Each row was made from one small tree. The marks that hang from a mark follow it in brackets, in the order of their numbers. Every link used is in the known rows. Write each row's tree.
In the rows, 128 means zero.
Known rows
k370{k474}: [106 147 115 160 123 128 123 134 120 125 127 129 136 128 123 137 128 102
 144 116 136 126 133 149 113 150 119 108 133 132]
k274{k46{k474 k913{k21}}}: [ 95 119 111 140 125 138 123 132 128 126 114 150 127 118 138 145 125 188
  97 107  32 111 105 149 122 159 127 134 152 116]
k106{k21}: [116 134 140 137 125 127 109 142 133 126 133 127 137 128 125 146 133  99
 112 125 139 127 134 137 118 137 123 117 134 140]
k274{k46{k474 k913}}: [ 94 129 106 139 129 131 138 146 124 120 118 138 129 117 139 140 131 149
 106 110  32 124 126 154 123 162 122 132 150 117]
k274{k46}: [107 128 126 141 120 123 128 147 127 129 122 128 129 118 132 140 131 128
 111 119  94 129 132 162 122 148 123 126 140 133]
k654{k46{k348 k474 k913}}: [ 98 147  95 144 150 127 132 117 143 107 109 134 123 107 149 146 127 139
 127  99  28 110 107 151 127 158 144 133 139 134]
k654{k46{k474 k913}}: [111 138 102 142 133 130 131 128 146 108 116 138 132 111 146 144 133 128
 120 105  59 117 122 153 123 155 132 122 137 114]
k909{k436}: [120 138 142 125 118 128 106 153 124 118 125 126 139 118 134 146 126 104
 129 128 145 122 136 150 114 135 118 106 118 139]
k370{k474{k46{k348 k913}}}: [ 91 150  72 156 152 125 126 119 134 114 117 135 125 101 135 148 140 148
 147  95  79 127 124 146 121 159 148 127 143 145]
k474{k46{k348 k913{k21}} k370}: [ 89 140  84 150 150 138 114  96 145 121 111 140 129 112 138 151 132 193
 135  90  75 122  97 142 118 152 160 119 141 138]
k274{k46{k474{k370} k913}}: [ 79 134  88 155 133 138 145 131 116 123 115 140 136 125 144 136 128 147
 121 106  40 133 121 154 117 166 123 123 147  98]
k436{k21 k397}: [123 138 157 126 103 139 107 167 125 121 120 129 132 134 129 149 113 140
 120 141 131 131 123 153 126 135 120 117 139 145]
k106{k21 k36}: [118 142 158 135 131 124 104 121 133 136 135 124 140 132 132 144 134  95
 115 126 145 128 142 118 115 134 127 114 128 148]
k397{k274{k46{k348 k474 k913}}}: [ 79 132  99 136 146 133 152 154 114 119 112 139 111 105 138 144 117 179
 105 103   4 107 102 162 129 158 145 150 154 122]
k397{k274{k46{k474{k370}}}}: [ 79 129 101 164 126 139 158 160 106 127 117 137 130 118 136 136 111 132
 114 119  64 128 117 171 118 158 121 126 145 106]
k654{k46{k474{k370} k913{k21}}}: [ 99 137  95 158 135 143 124 102 139 115 109 144 139 129 149 143 127 166
 126  94  61 118  97 147 117 156 135 113 138 100]
k317{k46{k474 k913}}: [103 144  92 141 138 136 138 123 122 118 120 137 130 114 135 143 137 131
 112 105  58 128 123 145 120 163 135 121 136 119]
k474{k46{k913} k370}: [ 98 141  86 153 140 133 126 123 142 116 122 134 139 111 137 144 144 143
 138  98 114 144 130 151 116 152 141 108 138 119]
k370{k474{k46}}: [108 141  94 169 130 126 123 133 135 123 127 134 135 106 126 144 137 100
 144 114 142 136 140 154 113 152 130 112 137 141]
k397{k274}: [112 135 139 138 123 131 130 163 131 124 130 129 125 115 124 143 119 128
 114 120 128 117 122 163 118 138 131 118 134 132]
k909{k436{k21 k397{k274{k46}}}}: [111 126 157 111  96 137 116 214  92 118 109 135 125 119 139 150 103 166
 101 134 110 118 119 169 134 127 118 137 141 125]
k909{k436{k21}}: [121 136 168 118 106 133  97 170 113 113 127 131 141 127 136 152 123 129
 135 127 149 120 135 146 118 128 117 112 134 136]
k397{k274{k46{k348}}}: [ 88 133 123 141 136 125 140 156 114 129 115 127 109 108 131 144 117 160
 108 110  66 111 110 168 130 144 141 147 142 146]
k909{k436{k21 k397}}: [126 141 166 112  98 138  97 183 106 116 117 130 139 130 136 152 110 134
 124 143 147 128 130 149 124 128 114 113 126 142]
k474{k46 k370}: [103 139  97 163 133 132 126 125 144 122 126 128 140 112 132 145 140 114
 138 114 135 147 131 157 114 149 135 105 134 130]
k317{k46{k348 k913}}: [ 97 155  94 129 149 128 125 107 125 118 114 123 120 115 133 146 136 153
 121  97  67 122 115 141 126 156 155 131 133 143]

Write each row's tree
[ 92 136 106 153 131 148 124 108 123 120 118 145 139 135 134 143 119 171
 128 104  77 121 102 138 107 158 126 105 139 108]  k46{k474{k370} k913{k21}}
[ 85 129 111 148 140 131 151 157 114 126 114 136 111 106 135 144 109 149
 108 121  30 109 107 171 127 155 136 146 148 139]  k397{k274{k46{k348 k474}}}
[ 92 143  81 155 148 132 111 102 138 122 113 144 124 107 129 152 133 189
 144  88  77 114 104 138 119 155 154 127 144 145]  k370{k474{k46{k348 k913{k21}}}}
[ 81 143  99 153 146 148 121  97 121 121 112 142 129 134 138 147 115 183
 136 102  44 111  89 137 113 161 143 116 141 126]  k46{k348 k474{k370} k913{k21}}
[ 91 146  99 156 135 142 136 125 126 117 121 138 140 129 136 138 126 128
 135 110  75 134 121 144 111 160 124 105 136 107]  k46{k474{k370} k913}
[ 89 122 106 141 130 133 151 165 117 119 118 143 119 107 135 141 120 165
  96 106  28 116 115 164 125 155 129 140 155 110]  k397{k274{k46{k474 k913}}}
[101 120 123 124 115 139 125 166 118 128 106 144 116 120 133 145 112 224
  79 108  62 110  93 160 134 139 142 144 145 115]  k436{k397{k274{k46{k913{k21}}}}}
[ 97 149  86 168 146 124 123 120 134 123 120 132 126 101 130 147 134 118
 152 108 108 129 129 154 119 156 144 123 135 157]  k370{k474{k46{k348}}}
[ 91 151  80 140 153 134 138 109 120 116 115 134 122 111 135 146 130 148
 121 102  26 120 108 144 123 166 150 131 132 139]  k317{k46{k348 k474 k913}}
[ 88 148  78 153 155 132 130 108 139 116 117 131 131 107 139 148 139 155
 146  96  79 135 117 149 119 155 156 119 138 138]  k474{k46{k348 k913} k370}
[103 142  82 159 136 127 123 132 140 118 124 141 134 105 133 144 146 132
 143  96 112 134 137 147 118 156 138 117 143 129]  k370{k474{k46{k913}}}
[102 143  98 137 152 125 121 120 150 113 119 133 123  98 134 151 138 159
 130 100  71 126 118 147 123 150 154 130 141 153]  k474{k46{k348 k913}}
[103 124 141 136 105 142 137 201 103 122 112 142 120 119 132 148  99 168
  94 140  61 122 112 170 134 146 118 142 156 125]  k436{k21 k397{k274{k46{k474}}}}
[103 135  87 159 132 133 111 117 137 121 121 147 133 110 133 150 138 174
 133  92 110 121 118 142 115 152 144 118 146 127]  k370{k474{k46{k913{k21}}}}
[ 78 154  93 154 150 142 138 112 121 116 116 134 131 126 137 141 120 151
 145 105  46 125 108 144 114 162 137 115 136 125]  k46{k348 k474{k370} k913}
[ 84 153 101 163 144 141 135 116 117 121 118 126 132 125 134 141 113 115
 146 124  69 127 113 150 112 160 129 110 130 137]  k46{k348 k474{k370}}
[ 83 156  80 167 149 140 140  98 107 124 112 129 131 121 141 141 121 116
 134 114  58 131 113 151 115 168 142 116 126 134]  k317{k46{k348 k474{k370}}}
[ 95 138 115 137 140 142 115 110 134 119 116 144 122 123 134 153 114 188
 118 110  40 103  90 137 119 156 144 127 141 142]  k46{k348 k474 k913{k21}}
[ 89 150  75 155 140 143 145 109 112 118 115 134 138 124 138 139 135 128
 129  99  63 138 118 146 113 168 133 111 133 106]  k317{k46{k474{k370} k913}}
[105 130 123 136 128 141 117 122 135 121 123 148 131 124 129 149 124 176
 111 111  68 110 107 138 115 154 127 116 144 122]  k46{k474 k913{k21}}
[112 130 110 143 129 135 118 114 150 115 112 147 130 119 146 149 128 164
 112  97  60 108 101 148 121 152 135 123 142 116]  k654{k46{k474 k913{k21}}}
